Every row comes from one small tree of marks. The marks that hang from a mark follow it in brackets, in alphabetical order. Every link used is in the known rows. Which tree was each row made from?
Known rows:
voral(lelu revas(kaber lubu)): [-2.24, 2.19, -0.73, 1.31, -1.05, 1.26, 1.36, -5.27, 0.71, 1.44, -0.56, 3.12, 0.70, 4.65, 1.94, -0.22, -1.83, 2.04, 0.69, -1.63, -1.22]
kaber(lelu): [-0.26, 0.36, 0.14, -3.90, -1.18, 1.21, -1.16, -1.34, 1.49, -0.37, -2.12, 1.28, 0.24, 1.39, -1.05, -1.08, -0.67, -2.44, -0.53, -1.55, -4.22]
voral(lelu): [-4.13, 1.97, 0.15, -0.03, -0.66, 0.89, -1.84, -0.89, 1.04, 1.67, -1.10, 1.23, 1.95, 2.68, 0.52, -0.87, -2.59, -2.01, -1.49, 0.50, -2.27]
lubu(lelu(voral) revas(fovi)): [-5.50, 0.98, -0.53, 0.39, 5.82, -1.65, -1.28, -0.43, -4.70, 3.02, -3.08, 1.50, -6.05, -1.12, 0.88, -0.29, -1.75, -3.93, -2.33, -0.03, 0.85]
lubu(revas(fovi(lelu))): [-0.02, -0.40, -1.71, 2.52, 0.23, 0.12, 1.35, -0.92, -7.95, 3.64, -3.18, 1.39, -3.29, 0.60, 0.53, -3.10, -2.06, -0.18, -0.86, -1.44, 0.69]
revas(fovi): [-0.01, 1.72, 0.36, 1.82, 3.17, 1.59, -0.15, -0.38, -2.20, -0.01, -2.97, 1.67, -1.52, 0.64, -0.63, -1.22, -0.51, -1.69, -0.15, -1.13, 1.42]
fovi(revas(lubu(lelu))): [0.25, -0.72, -0.49, -1.01, 2.44, 2.72, -2.54, 2.78, -3.15, 0.85, 4.46, -1.48, 0.79, -0.85, -0.83, 3.60, -1.79, -0.63, 0.68, -0.38, 2.39]
revas(kaber): [-1.45, 2.18, -0.95, 0.10, -0.37, 0.89, 0.53, -1.20, -0.65, 2.12, -1.89, 1.20, 0.55, -0.76, -0.64, 0.64, 0.00, -0.40, 0.86, -2.35, 0.76]
lelu(voral(revas(fovi kaber lubu))): [1.37, 2.02, 1.09, 2.99, 1.06, 1.21, 4.47, -7.02, -1.34, -0.46, -2.00, 2.74, -5.80, 2.51, 0.15, -0.20, 1.39, -0.55, 1.10, -3.78, 0.48]
fovi(lelu): [2.05, -2.05, 0.44, -0.42, -2.58, 0.73, 1.46, -0.33, -2.21, 1.67, 0.03, -1.66, 0.57, 2.04, -0.29, -0.51, -0.44, 1.20, 0.56, -0.30, -1.13]
fovi(lelu revas): [2.91, -0.76, 0.64, 1.44, -3.24, 4.00, -0.96, 1.40, -3.74, 2.52, 0.54, 0.18, 0.85, 0.94, -3.05, 0.72, 1.02, -0.15, 1.29, -3.32, -1.01]
fovi(lelu(voral) revas(kaber lubu)): [1.73, -0.11, 0.77, -0.78, -6.54, 3.07, 2.58, -4.87, -3.33, 3.07, 3.01, -1.80, -1.15, 0.56, -4.11, 1.28, 1.49, -1.58, -0.56, -6.13, -1.21]
lubu(lelu(kaber)): [-0.03, -0.51, -0.26, -4.71, 2.61, -1.86, -3.19, 1.92, 0.75, 0.92, 0.14, -3.83, 0.55, 2.00, 0.81, 0.18, -1.14, -0.06, -2.61, -0.31, -0.48]
revas(fovi kaber lubu(lelu(voral))): [-2.81, 1.64, 0.90, -1.58, 4.29, 0.69, 1.23, -3.37, -2.88, 2.23, 0.15, -0.83, -3.39, 0.68, -0.36, 1.65, -2.89, -4.01, -1.39, -1.81, 1.74]
fovi(lelu(lubu voral) revas(kaber)): [0.36, -0.23, -0.09, -1.57, -3.67, 4.68, 2.03, -2.86, -2.25, 4.58, -1.37, 3.55, -1.77, 2.09, -5.70, 0.77, 3.70, -4.96, 2.02, -4.52, -1.45]
kaber(lelu(lubu(revas(fovi)) voral)): [-4.02, 1.08, -1.65, -3.58, 2.24, 1.19, 1.06, -5.14, -2.28, 1.16, -4.51, 6.78, -7.19, 1.90, -2.41, -3.90, 1.57, -7.73, -1.78, -1.19, -2.89]
revas(fovi kaber lubu): [0.42, 2.25, -0.60, 0.70, 1.33, 2.25, 2.75, -3.87, -3.22, 0.52, -0.53, 0.48, -1.62, 0.33, -1.07, -0.56, -1.85, -1.37, -0.45, -3.11, 3.74]
voral(lelu(lubu) revas): [-2.15, 1.42, -1.03, 0.37, 2.01, 1.88, 0.15, -2.00, 1.72, 0.82, -2.82, 7.12, -0.09, 7.06, 0.76, -1.34, 1.08, -0.48, 2.43, 2.78, -1.76]
lelu(kaber lubu): [1.52, -0.35, -1.40, -5.22, 0.60, 0.06, 0.59, -1.81, 1.58, -0.70, 0.51, -0.17, -0.40, 3.70, -2.04, -2.07, 2.47, -2.21, -1.85, -0.58, -0.05]
fovi(lelu(lubu(revas) voral)): [-2.00, -3.71, -1.56, -1.67, -2.19, -1.12, 3.59, -3.43, -4.12, 3.42, -0.03, 2.67, -5.18, 2.35, -1.36, -2.13, 2.11, -1.94, -0.74, 0.64, -1.79]
kaber(lelu(lubu voral(revas))): [0.60, -0.91, 0.59, -3.90, 0.26, 1.93, 2.10, -4.79, 3.98, -1.30, -3.36, 6.86, -4.91, 5.85, -1.18, -1.27, 4.65, -2.56, 1.43, -0.04, -6.48]
fovi(lelu revas(lubu)): [4.26, -1.94, 0.71, 0.17, -4.26, 2.98, 1.23, -0.81, -4.52, 0.83, 4.94, -2.34, 1.10, 0.80, -2.64, 0.63, -0.25, 1.08, 0.28, -3.11, 0.78]

Which tree is each row?
[-2.03, 0.66, -1.87, -2.99, 2.08, -1.49, 1.31, -5.21, -2.61, 1.06, -2.29, 2.33, -7.30, 2.44, -2.05, -4.59, 2.62, -5.18, -4.14, -1.92, -0.68]	lelu(kaber lubu(revas(fovi)) voral)
[0.39, 1.47, 1.69, 0.39, -1.14, 1.82, 3.30, -4.77, -3.56, 3.79, -4.25, 0.27, -4.01, 1.86, -2.29, -0.96, 0.01, -3.39, -0.42, -4.48, -1.41]	revas(fovi(lelu(voral)) kaber)
[-0.36, 0.39, 0.51, -1.16, 0.03, 3.60, 4.86, -5.44, -3.31, 4.10, -4.49, 4.00, -4.13, 3.65, -3.37, -1.74, 1.79, -5.50, 0.79, -2.59, -0.55]	revas(fovi(lelu(lubu voral)) kaber)
[-1.23, -0.53, 1.16, -2.04, 0.81, 1.55, -1.55, 0.00, -1.79, 0.84, 5.00, -1.87, -1.74, -0.89, -2.02, 3.29, -0.88, -2.57, -0.96, -1.54, 0.49]	fovi(revas(lubu(lelu(voral))))
[2.57, -0.26, 0.76, -3.42, 0.12, -1.26, 2.34, -5.12, 3.67, -1.76, -0.69, 2.11, -4.54, 5.95, -0.67, -1.86, 6.11, -0.49, -0.13, -0.68, -3.82]	lelu(kaber lubu voral(revas))
[0.82, 2.46, -1.14, -2.85, -3.16, 5.28, -0.60, -2.82, -0.69, 1.12, 0.47, 1.71, 1.35, -0.01, -3.61, 1.20, 0.17, -3.30, 0.15, -6.99, -1.40]	fovi(revas(kaber(lelu) lubu))
[5.30, -0.98, 1.11, -2.84, -1.60, 0.39, 2.34, -4.90, -3.90, -0.77, 1.85, -5.71, -1.83, 4.79, -0.84, -3.41, -1.59, 0.68, -3.59, -3.44, -0.04]	revas(fovi(lelu(kaber)) lubu)
[-0.19, -3.70, -1.28, -5.28, -3.73, -2.83, 2.63, -4.78, -2.49, 2.94, 0.19, -0.66, -4.95, 3.46, -1.70, -4.27, 3.49, -1.53, -4.15, -1.51, -2.99]	fovi(lelu(kaber lubu(revas) voral))
[-1.77, 1.70, -0.93, -0.72, 6.14, 1.87, 0.63, -0.68, -4.02, 2.14, -0.28, -0.28, -0.90, 0.36, 0.21, 1.99, -4.11, -2.02, 0.18, -1.21, 4.15]	revas(fovi kaber lubu(lelu))
[-6.53, 2.81, -1.47, 0.34, 5.31, -0.35, -0.96, -1.53, -5.04, 5.07, -4.27, 2.95, -5.68, -1.57, 0.29, 0.34, -2.02, -4.84, -1.49, -2.25, 1.08]	lubu(lelu(voral) revas(fovi kaber))
[2.43, -1.83, -0.73, -0.46, -1.68, 5.19, 0.86, 1.23, -3.27, 2.75, 0.34, 3.73, 0.49, 2.32, -4.11, 0.32, 2.51, -2.05, 2.85, -1.82, 0.24]	fovi(lelu(lubu) revas)
[2.16, -0.96, 0.12, -0.57, -2.00, 1.71, 5.67, -5.03, -0.11, 2.74, -3.46, 5.25, -3.62, 5.24, -1.09, 0.02, 4.56, 0.24, 3.44, -1.86, -2.72]	fovi(lelu(lubu voral(revas(kaber))))
[-1.94, 1.14, 1.41, -0.16, 3.05, -0.40, 0.56, -0.71, 1.34, 2.57, -3.35, 2.80, -3.36, 1.28, 1.74, 3.53, 0.94, -0.18, 2.01, -0.72, -2.15]	lubu(lelu(voral(revas(kaber))))
[-3.81, 2.63, -4.63, 1.07, 4.15, 1.67, 1.90, -2.46, -5.60, 3.66, -5.73, 7.20, -3.62, -0.35, -1.21, -2.10, 0.60, -4.38, 0.87, -1.43, 3.77]	lelu(lubu(revas(fovi kaber)))
[-1.67, -0.19, -1.07, -2.73, 2.61, 0.10, 0.63, -0.17, -1.82, 2.09, 2.54, -2.27, 0.82, 0.16, 1.08, 3.02, -3.51, -0.06, -0.03, -0.29, 2.67]	revas(kaber lubu(lelu))
[-2.83, 1.45, -0.62, -6.41, -1.70, 2.50, 1.78, -6.00, 3.31, 1.84, -3.85, 5.54, -2.96, 2.83, -3.86, -0.64, 2.43, -7.15, 0.02, -3.26, -4.72]	revas(kaber(lelu(lubu voral)))
[1.71, 0.31, 0.17, -3.97, 4.99, -0.38, -1.24, -0.78, -2.49, -0.79, 2.08, -4.42, -1.27, 2.77, 0.50, -0.94, -3.03, -1.14, -3.97, -0.86, 2.00]	revas(fovi lubu(lelu(kaber)))
[0.83, 1.01, 1.10, -1.42, 3.10, 3.53, 2.18, -5.55, 1.46, -1.20, -5.70, 8.28, -6.65, 6.37, -1.44, -2.24, 3.52, -5.18, 1.44, -1.05, -4.95]	kaber(lelu(lubu voral(revas(fovi))))
[2.07, -1.56, -0.21, -0.42, 2.84, 3.97, 2.52, -1.19, -4.47, 1.86, -2.25, 3.28, -1.69, 4.24, -2.22, -2.45, -0.23, -2.83, 2.04, 0.40, 0.91]	revas(fovi(lelu(lubu)))
[3.13, -1.70, 1.78, 0.28, -4.05, -0.10, 6.07, -6.86, -1.21, 1.12, 0.81, -0.19, -3.73, 3.76, 0.60, 0.35, 1.58, 3.04, 1.33, -3.03, -2.57]	fovi(lelu(voral(revas(kaber lubu))))
[-5.13, 2.02, -3.12, -0.12, 2.87, 1.37, 2.80, -5.09, -4.11, 3.76, -4.85, 6.90, -6.57, 0.32, -2.18, -2.43, 1.83, -6.40, -0.20, -2.38, 1.64]	lelu(lubu(revas(fovi kaber)) voral)
[-3.03, 1.49, -1.71, -5.39, -0.25, 0.38, -1.66, -2.51, 3.10, 1.10, -0.66, 1.64, 1.44, 6.40, -1.28, -3.31, 0.10, -3.86, -3.04, 0.31, -2.55]	voral(lelu(kaber lubu))
[3.62, -2.69, -1.05, -5.46, -1.96, 0.23, 2.52, -2.46, -0.61, 0.69, 0.96, -1.49, -0.11, 5.67, -1.75, -2.87, 2.17, -0.25, -1.43, -1.08, -1.82]	fovi(lelu(kaber lubu))
[1.10, 3.24, 0.45, 0.51, 1.48, 0.62, 0.12, -5.82, 0.28, -1.79, -1.12, 0.66, -1.76, 7.99, 1.61, -3.53, -1.52, 0.72, -2.96, -2.16, -1.62]	voral(lelu(kaber) revas(fovi lubu))
[1.54, 1.87, 2.39, 3.61, 2.80, 0.84, 2.24, -4.23, -0.53, -0.97, -3.73, 3.62, -6.03, 2.64, 0.59, -1.08, 2.38, -0.96, 0.42, -1.31, -1.96]	lelu(voral(revas(fovi)))
[-7.12, 0.55, -3.95, -0.91, 1.19, -0.17, -0.77, -1.16, -2.17, 3.16, -1.65, 5.53, -0.57, 3.00, -0.35, -2.99, -1.64, -3.45, -1.32, 2.90, -0.38]	voral(lelu(lubu(revas)))
[-2.87, 0.72, -3.68, -2.46, 3.68, 2.79, -0.04, -2.16, -3.86, 1.57, -5.23, 7.24, -4.07, 1.96, -1.50, -4.04, 0.11, -5.92, -0.73, -0.86, -1.09]	kaber(lelu(lubu(revas(fovi))))
[-0.26, -0.15, 2.10, -4.80, 3.56, -1.73, -0.58, -3.72, -1.01, -0.72, 2.37, -4.89, -4.01, 3.02, -0.07, -1.07, -2.04, -2.68, -5.50, -1.50, -0.34]	revas(fovi lubu(lelu(kaber voral)))
[2.01, 0.63, -0.82, -2.18, -1.80, 2.43, 2.54, -5.48, 1.25, -0.61, -1.71, 2.77, -1.91, 3.52, 0.65, 0.00, 0.34, 1.37, 1.29, -3.74, -2.85]	voral(revas(kaber(lelu) lubu))
[-4.01, 1.42, -0.33, -2.67, 4.68, -3.33, -2.62, -1.65, -3.40, 2.20, -2.43, -1.67, -6.26, 1.02, 0.36, -1.88, -0.87, -3.97, -5.03, -1.37, -0.60]	lubu(lelu(kaber voral) revas(fovi))
[-1.20, 2.01, 0.70, -4.02, -1.02, 2.38, 2.34, -8.06, -0.43, 0.37, -2.05, 1.29, -4.38, 2.40, -2.45, -1.19, -0.36, -5.51, -2.44, -5.72, -2.89]	revas(fovi kaber(lelu(voral)) lubu)
[1.37, 0.18, -1.49, -0.89, -0.50, -1.32, 0.71, -2.54, -6.05, 2.54, -2.85, -1.56, -3.82, 2.35, -0.10, -4.44, -0.56, 0.04, -4.28, -3.89, -0.35]	lubu(revas(fovi(lelu(kaber))))
[2.53, -3.02, 0.92, -6.12, -3.60, -0.80, 3.01, -4.70, 0.81, 1.57, 1.00, -1.52, -2.96, 5.81, -2.98, -2.75, 3.47, -2.93, -2.80, -1.50, -3.73]	fovi(lelu(kaber lubu voral))
[0.93, 1.39, 2.64, -1.53, 5.63, -1.18, -0.80, -2.14, 0.55, -0.54, -3.40, 0.21, -5.83, 4.66, 1.10, -0.48, 1.26, -0.90, -2.06, -1.99, -2.86]	lubu(lelu(kaber voral(revas(fovi))))
[0.70, 1.96, -1.44, 0.65, -2.17, 3.98, 0.71, -1.71, -2.12, 1.55, 2.46, 0.18, 1.31, -1.34, -2.91, 2.12, 0.58, -0.63, 0.58, -4.99, 2.31]	fovi(revas(kaber lubu))
[1.52, -1.96, 0.03, 0.20, 4.41, -0.57, 1.45, 0.65, -1.10, -0.72, 2.83, 0.26, -1.33, 2.56, 4.23, 2.23, -1.48, 4.29, 1.71, 2.52, 1.17]	voral(revas(lubu(lelu)))
[3.99, -1.70, 2.85, -3.46, -3.24, -0.76, 3.15, -7.35, -2.43, -0.23, 2.46, -6.11, -4.22, 4.89, -1.49, -3.26, -0.25, -1.28, -5.34, -4.02, -1.93]	revas(fovi(lelu(kaber voral)) lubu)
[0.81, -1.14, 0.37, 0.40, 1.54, 0.79, 3.34, -3.66, 2.14, -0.73, -1.18, 5.81, -4.62, 3.89, 0.11, -0.24, 5.00, -0.96, 2.55, 1.75, -2.19]	lelu(lubu voral(revas))
[2.23, -0.23, 2.19, 2.49, 2.03, 0.38, 3.71, -6.14, -0.79, -2.70, 0.66, 1.69, -6.52, 3.10, 1.62, -0.79, 1.42, 0.45, 0.01, -1.06, -0.22]	lelu(voral(revas(fovi lubu)))
